In the rows, 128 means zero.
Known rows, with every step that occurs:
D, J, B, L: [ 75 135 156 135 115  92 115 126 177 131 146  96 109 171 118 123 119 120
 131  78 110  91 159 156 130  88  75 136 163 170 117 139  96 155 121  81
 110 145 173 154 144 171 120]
D, Q: [157 115  83 106 203  84 190 147 127 110 129 122 137 145 126 152  93  99
 134 111  90 152 153  84 155 136 161 118 136 114 153 122 188 130 147 118
 136 151 102 151  79 102 130]
X, J, W, B, L, Z: [122  86 128 121 124 161 169 124 103 118 113 158 141 115 148 153 117 135
  85 158 203 131 114 113 105 180 104  83 123 145 136  78 148  93 117 132
  64 171 120 138  49 144  89]
J, W, B: [127  88 126 109  92 149 150 140 101 181  91 155 136 121  72 137 123 114
 166 180 168 119 126  69 138 144 128 120 127 178 146 134 124 137 116 142
  88 145 115 135 105  79  76]
B, W, J, Z: [151 121 176  80 127 112 107 162 145 192 148  60 128 134 141 114 135 143
 168  85 138  70 140 125 176 145 132  49 168 101  95 193 110 174 173 152
  92 141 154 150 133 111 134]
Z, W, B: [191 153  78 121 143 155 143 128 145 113 109 169 121 130 116 161 128 150
 145 183  52  79 139 126  77  75 142 156 144 129 151  90 171 128 115 146
 173 112  88  79 177 142 129]
W, Z, J: [135 147  87 176 142 174 101 132 102 137 148  91 162 103 136 126 165  71
 148 126 145 182 118 156 125  50 175 141 110  85 125 161 125  96 140 177
 139  81 148  82 161 136 161]
D, J, W, Z: [ 72 118 141 136 124 141 112 146 149 162 120 105 130 151 126 137 141 108
 185 135 150 108 154 119 129  88  84 120 119 178 108 219  93 164 116 114
 107 116 177 159 153 107 141]
B, X: [117 135 198 129 140 143 120 133 113 100 158 122 110 109  96  85 147 187
 164  99 145 168 148  87 142 126 149 130 112  79 139 162 152 118 114 184
 148  75 102 128 132  78 129]
L, Z: [132 152 137 127 111 165 156 135 117  93 155 144 100 161 133 147  99  54
 178 127 188 138 137 126 116 153 144 119 100 117 146 117 129 137 125 109
 118 124 137 132 138 153 117]
X, J, W, Z, B, L: [114  90 111 145 158 146 149  96  92 131 111 125 159  93 149 134 158 129
  62 132 201 135  90 129 120 149 124  84 116 154 110  91 142  66 134 160
  84 140 131 127  51 129 113]
X, J, Q: [123 119 126 130 156 102 142 119 137  86 125 136 142  77 156 177  91 160
  53 151 138 142  78 131 122 172 107  88 117 142 142  90 175 112 152 122
 110 155 128 127  62 120 104]
W, Z, B, L, N: [148 144  91 163 164 177 127  75  82 141  98 132 146 121  89  78 171  71
  90 113 155 153  97 181 121  81 192 138  80 147  91  86 117  58 150 146
 164  82 109 117 156 137 118]
Q, D, J, W, B: [109 126 123 128  99 100 119 140 172 137  97 162 125 158 155 138 122 153
 146 149  95  98 159 125 101 167  96 171 125 152 108 185  91 173  88  84
 139 154 128 159 129  88 168]
Q, D, J: [119 146 126 134 114  82 115 138 179 104 122 142 123 162 176 137 115 157
 137 125  76 105 160 140  97 155 110 167 134 129 103 178  98 169  96  84
 157 145 134 147 144 105 187]
W, B, X, J, Q: [138 134 162 127 114 163 130 130 127 117 108 203 133  97  72 126 142 181
 109 172 133 140 128 105  91 143 144 151  99 126 148  89 172 118 104 149
 127 142  77 125  89  85 101]
J, B, W, Z: [104 121 118 149 114  98 107 111 155 171 147  65 132 101  87 121 150  80
 138  43 164  97  80 134 194 114 144 140 136 168 105 131 120 111 149 155
  93 101 164 128 107 123 104]
Z, J, W, B, X: [120  92 127 118  93 167 113 162  74 186 134 122 151 118 111 127 152 115
 181 193 149 171 157  63 146 100 125 149 144  88 180 171 129 142 113 177
  93 131 133  92 133 110 120]
Q, D, J, W: [ 98 124 129 131 112  87 116 140 167 128 111 142 122 155 174 137 116 157
 148 132  99 107 154 123 113 169  91 160 129 146 106 198  90 173  95  88
 141 141 142 160 133  91 177]
X, J, B, L: [113 110 125 149 145  92 149  92 146  86 154 103 142 100 153 139 116 144
  28  78 157 116  91 154 126 147 109 102 158 142 124  47 153  70 132 130
  82 162 135 121  53 172  98]
Z, W, B, X: [175 156 109 127 150 170 132 129 144 106 121 175 108 117 108 137 149 185
 157 173  59  93 146 114  82  77 138 170 127 105 154 108 174 123 100 166
 183  86  78  85 178 124 135]
W, B, L, Z, J, Q: [148 143 117 122  83 193 140 143  90 137 100 191 125 147  80 126  97 103
 124 171 140 170 148 146  97 130 133 134 107 113 158  52 116 128 124  91
 126 139  97 128 111 183  96]
X, J: [150 103 126 127 157 113 158 117 122  82 144 118 158 106 168 157 115 149
  69 129 146 128 109 118 106 151 140  82 151 126 133  93 173  90 137 149
  90 173 121 111  77 129 120]
L, B, X, J: [108 115 169 110 149 112 123 151 113  35 168  97 100  95 162 102 136 192
 127  72 152 187  64 110 170 141 112  77 139  87 108 124 143  90 118 155
 104 113 140 153 166 152 145]
P, N: [146  95 119 129 127  94 182 141 124 102 168 120 113  87 103 155  72  78
 115 126 110 149 126 107 151  96 168  87 132 163 115 138 150 127 154  88
 165 128  79 113 190  89  97]
Q, D: [150 136 111 138 119  86 132 124 149  96 123 141 128 130 163 132 107 153
 116 118  87 131 127 133 113 179 150 152 126 106 115 137 112 129 112 115
 161 130 105 129 119  96 171]
Z, J: [149 115 115 122 116 134 117 158  86 144 159  89 155 131 146 139 126  99
 160 161 113 172 155  95 142  82 147 127 166  66 175 153 133 135 139 158
 113 138 148  75 156 144 141]
L, B, X: [112 124 173 106 137 117 118 157 106  53 166  96  93 107 132  88 133 177
 161  70 137 193  76 106 183 129 121  90 135  84 112 140 126 108 122 152
 123  93 139 157 194 144 142]
Z, J, B, L, N: [117 106 108 137 108 121 114 126 110 150 169  70 141 127 139 113 117  86
 115 106 118 173 129 139 172  76 118 153 164  92 166 120 128 108 146 129
 107 128 151  94 169 182 102]
Q, D, J, Z: [123 167 132 124 127  79 112 135 186 128 147 127 143 170 183 130 125 157
 123 147  67  96 158 153  80 158 119 147 127 122  86 173 103 192 111 106
 166 153 130 143 146 108 172]
Z, B, W, J, Q, D: [146 124 132  99 133  99 110 112 108 187  69 154 111 145 100 111 170 120
 129 141 120  57 115 112 155 167 149 137 139 158 114 119 102 142 144 119
 130 161 136 135 103  93 142]
Z, J, Q, D: [123 136 104 138 110 113  94 154 112 136 136 121 138 102 158 161 102 123
 133 181  85 190 123 124 144 130 117 160 127  76 169 154 126 161 141 119
 149 120 143  98 135 130 155]

Rows:
[158 124 123 114 145 128 148  85  53 145  90 150 132 161  72  83 157 111
  89 145 126 122 134 122 117 125 174 116 142 148 129  32 108  89 143 137
 144 147 106 111 104 159 107]
Z, B, L
[134 112 117 124 119 155  95 165  84 194 128  60 159  85 119 128 142 102
 174 104 160 164 109 117 192 112 150  92 108 101 119 184 116 126 172 175
 112  71 158 130 125 125 153]
B, W, Z, J, Q
[131  79 121 118 127 133 160 123 113 130 112 148 159 103 142 160 125 144
  86 169 179 115 106  92 113 164 115  93 138 160 139 101 161  99 120 149
  65 181 122 124  54 106  92]
X, J, W, B
[133 115 108 130 115 145  88 159  98 187 121  69 156  86 137 129 141 108
 167 102 148 162 107 126 186 133 147 113 102  97 109 189 105 128 161 164
 122  69 153 132 121 117 170]
B, W, Z, J, Q, D
[ 92 105 154 105  99 143 130 157 133 168  98 139 125 172 104 129 121 134
 173 157 133 104 178 110 117 109  72 115 140 179 129 175  91 175 108  93
  96 155 151 166 139 129 114]
D, J, W, B, L
[113 105 135 121 105  77 121 120 154 168 148  65 126 114  88 127 128  97
 140  54 149  85  95 107 200 134 132 131 161 169 125 124 126 125 150 145
  81 128 160 132 102 123  93]
J, B, W
[ 73 117 138 133 128 148 115 132 124 171 102 121 125 161 111 116 157 106
 167 137 153 110 157 129 125  88  89 120 120 182 105 184  83 151 120 115
 115 122 167 156 145 131 135]
D, J, W, Z, B, L
[117 110 122 146 145  80 146  95 166  92 156 107 145 102 153 161 126 127
  50  98 153  96  83 133 128 143 125 118 156 156 130  72 170  84 131 139
  77 176 142 110  63 137  98]
X, J, B
[ 92 136 115 149 115 102 108 134 173 132 112 139 125 146 174 136 131 143
 149 125 111 113 142 143 109 156 101 167 110 143  91 203  85 160  95  98
 150 123 144 156 135  91 186]
Q, D, J, W, Z
[ 78 103 158 108 115 119 125 157 144 158 120 106 121 165 126 143 121 124
 185 146 135 100 168  93 135 107  73 111 142 179 127 212 100 185 118 107
  97 146 174 162 149 109 126]
D, J, W
[158  99 137 108 136 148 162 111  81 106 124  92 134 129 126  72  66 144
  86  75 128 200 134 166 158 121 129  70 124 118 129  97 123  82 166  94
 144  99  92 155 182 170  76]
B, L, N
[ 98 149 123 147 110  60 108 120 205 110 131 136 119 157 166 138 122 143
 122 102  79  85 141 153 111 150 102 190 139 148 103 164  97 165  93  80
 147 150 145 147 135 112 171]
Q, D, J, B
[148 169 116 136 138 203 151 125 142  78 149 192  88 146 152 162 134 108
 164 163 152 104 141 136  74 131 124 156  91 105 155  93 168 124  96 131
 149 110 107 113 149 168 130]
L, Z, W, B, X, J
[115 162 120 179 175 169 100  79 107 128 107 157 137  88  91 104 206 112
 101 136 168 141  83 152 113 103 177 162  63 139 103 105 148  73 126 178
 165  80 114 106 107  92 141]
W, Z, B, X, J, Q
[102 136 129 134 105  62 106 132 197 132 130 121 121 154 164 134 126 144
 136  89  85  80 142 144 129 162  98 178 139 148  98 178  90 168 102  87
 136 146 151 158 123 112 177]
Q, D, J, B, W
[187 147  80 120 143 167 145 125 128 106 106 160 116 130 115 141 125 164
 126 165  56  99 146 145  79  76 127 136 144 114 146  64 153 114 118 135
 179 101  84  88 168 178 129]
Z, W, B, L
[139 155 130 136 138 178 148 127 118  73 139 134  74 154 158 117  95 125
 132  80 143 147 152 190 111 126  98  86 130  79 135  81 101 111 133  91
 157  88 124 136 148 225 140]
B, L, Z, W, J
[113 162 153 147 134  87  97 133 210  99 104 159  64 107 163 147  97 157
 122 104  93  93 111 185 141 156  81 137 138 119 119 173 101 174 128  50
 153 141 143 150 131  91 164]
W, J, Q, D
[149  99 170  91 119 114 114 166 134 171 122  79 111 125 134 117 122 139
 178  62 146  83 142 115 190 145 123  65 174 113 112 195 102 150 156 131
  85 132 158 151 130 108 149]
B, W, J
[195 141  77 116 147 173 150 120 129 109 106 160 118 127 124 127 111 158
 116 162  52 111 137 151  91  71 126 138 134 123 145  73 162 105 126 121
 182  99  73 101 202 169 107]
Z, W, B, L, N
[116 152 118 140 121  83 113 129 153 104 106 158 108  88 131 160  73 156
 105 150  87 159  82 144 139 190 106 146  87 139 137 127 125 162 141  81
 180 105 118 148 103  90 137]
J, Q, D
[167 111 118 105 149 135 157  76  53 149  84 147 134 160  84  68 139 103
  78 139 124 132 124 131 132 122 168 123 125 160 131  48 125  80 152 114
 147 142  92 125 151 147  81]
Z, B, L, N
[ 90 147 155 119 126 105 106 154 166 127 118 130 114 141 120 162  92 136
 157 151  89 115 144 135 127 111  74 122 117 173 134 179 119 200 137  71
 142 135 167 160 149 123 129]
D, J, Q
[161 137 120 118  81 197 148 140  83 131 109 183 128 159  85 117 111  98
 132 160 144 161 164 142  89 120 148 129 121 103 156  52 112 118 115 107
 117 148  95 118 120 191 102]
W, B, L, Z, J
[169 102 124  86 133 117 133 110  59 197  85 128 146 153  72 103 172  97
 140 151 138  77 127  72 155 143 188 117 146 163 126  94 122 117 153 166
 109 152 127 117 105 105 115]
Z, B, W
[140 179 111 124 128  99 110 132 198 128 134 153 136 173 177 140 133 165
 123 172  43  73 161 162  60 140 116 171 125 123  91 159 115 191 101 107
 181 151 116 131 160 115 178]
Q, D, J, Z, W, B
[115 122 194 134 158 138 128 119 120  82 163 128 129  87 133 105 151 209
 111 102 163 160 131  96 123 148 135 117 115  78 136 139 176  93 107 191
 127 104 102 124  95  89 132]
B, X, J
[116 101 121 139 147  99 156  83 147  91 151 101 143  98 158 130 108 138
  21  75 155 125  82 161 137 145 109 103 149 150 121  58 165  64 143 119
  87 160 127 129  87 161  78]
X, J, B, L, N
[126 159 157 127 128 178 143 103  91 113 135 188  90 173  99 114 163  66
 172 150 197 121 143 107 110 156 164 160  84 125 148  96 133 123 109 136
 136 123 120 124 128 133 113]
L, Z, B, X
[117 154  88 178 141 170  92 135 113 140 135 101 154  81 127 142 146  74
 140 141 138 195  94 163 138  64 154 145  88  98 132 160 127 112 151 153
 154  68 151  93 148 129 154]
W, Z, J, Q
[ 99 153 139 147 100 167 121 137 124 116 189 126  98 154 141 140 136  45
 184 120 192 156 142 122 139 124 125 171 111  84 172 135 130 137 112 134
 109 117 160 107 145 169 123]
L, Z, J, B, X
[ 98 131 195 138 157 133 120 123 130  81 153 139 119  68 124 119 134 213
 103 119 154 173 107 106 134 162 114 118  95  91 143 135 177 111 121 171
 139  90 104 137  82  83 123]
B, X, J, Q
[181 109 121 104  97 172 163 122  93 138  91 167 143 139  74  92  89 129
  97 142 115 159 144 145 109 118 152 119 117 141 138  64 134 101 133  98
 131 144  68 141 161 145  68]
W, B, L, N
[ 96 149 115 152 111  80  97 127 199 135 128 118 126 142 165 132 140 134
 133  81  98  88 131 161 125 147 109 184 123 148  82 182  88 157 101  94
 146 126 154 154 131 109 185]
Q, D, J, B, W, Z
[112 118 110 143 105 115 109 131 108 146 170  73 142 128 129 121 130  90
 120 107 122 163 136 131 160  79 122 145 179  83 165 112 117 117 140 143
 104 130 160  85 129 188 119]
Z, J, B, L
[166 173 132  93 162 104 131  97 109 186 160 113 170 171  94 105 169 103
  97 209 105  80 122 117  90 123 198 101 133 137 104  80 151 161 167 186
 145 166 112  92 131 117  83]
J, Z, B
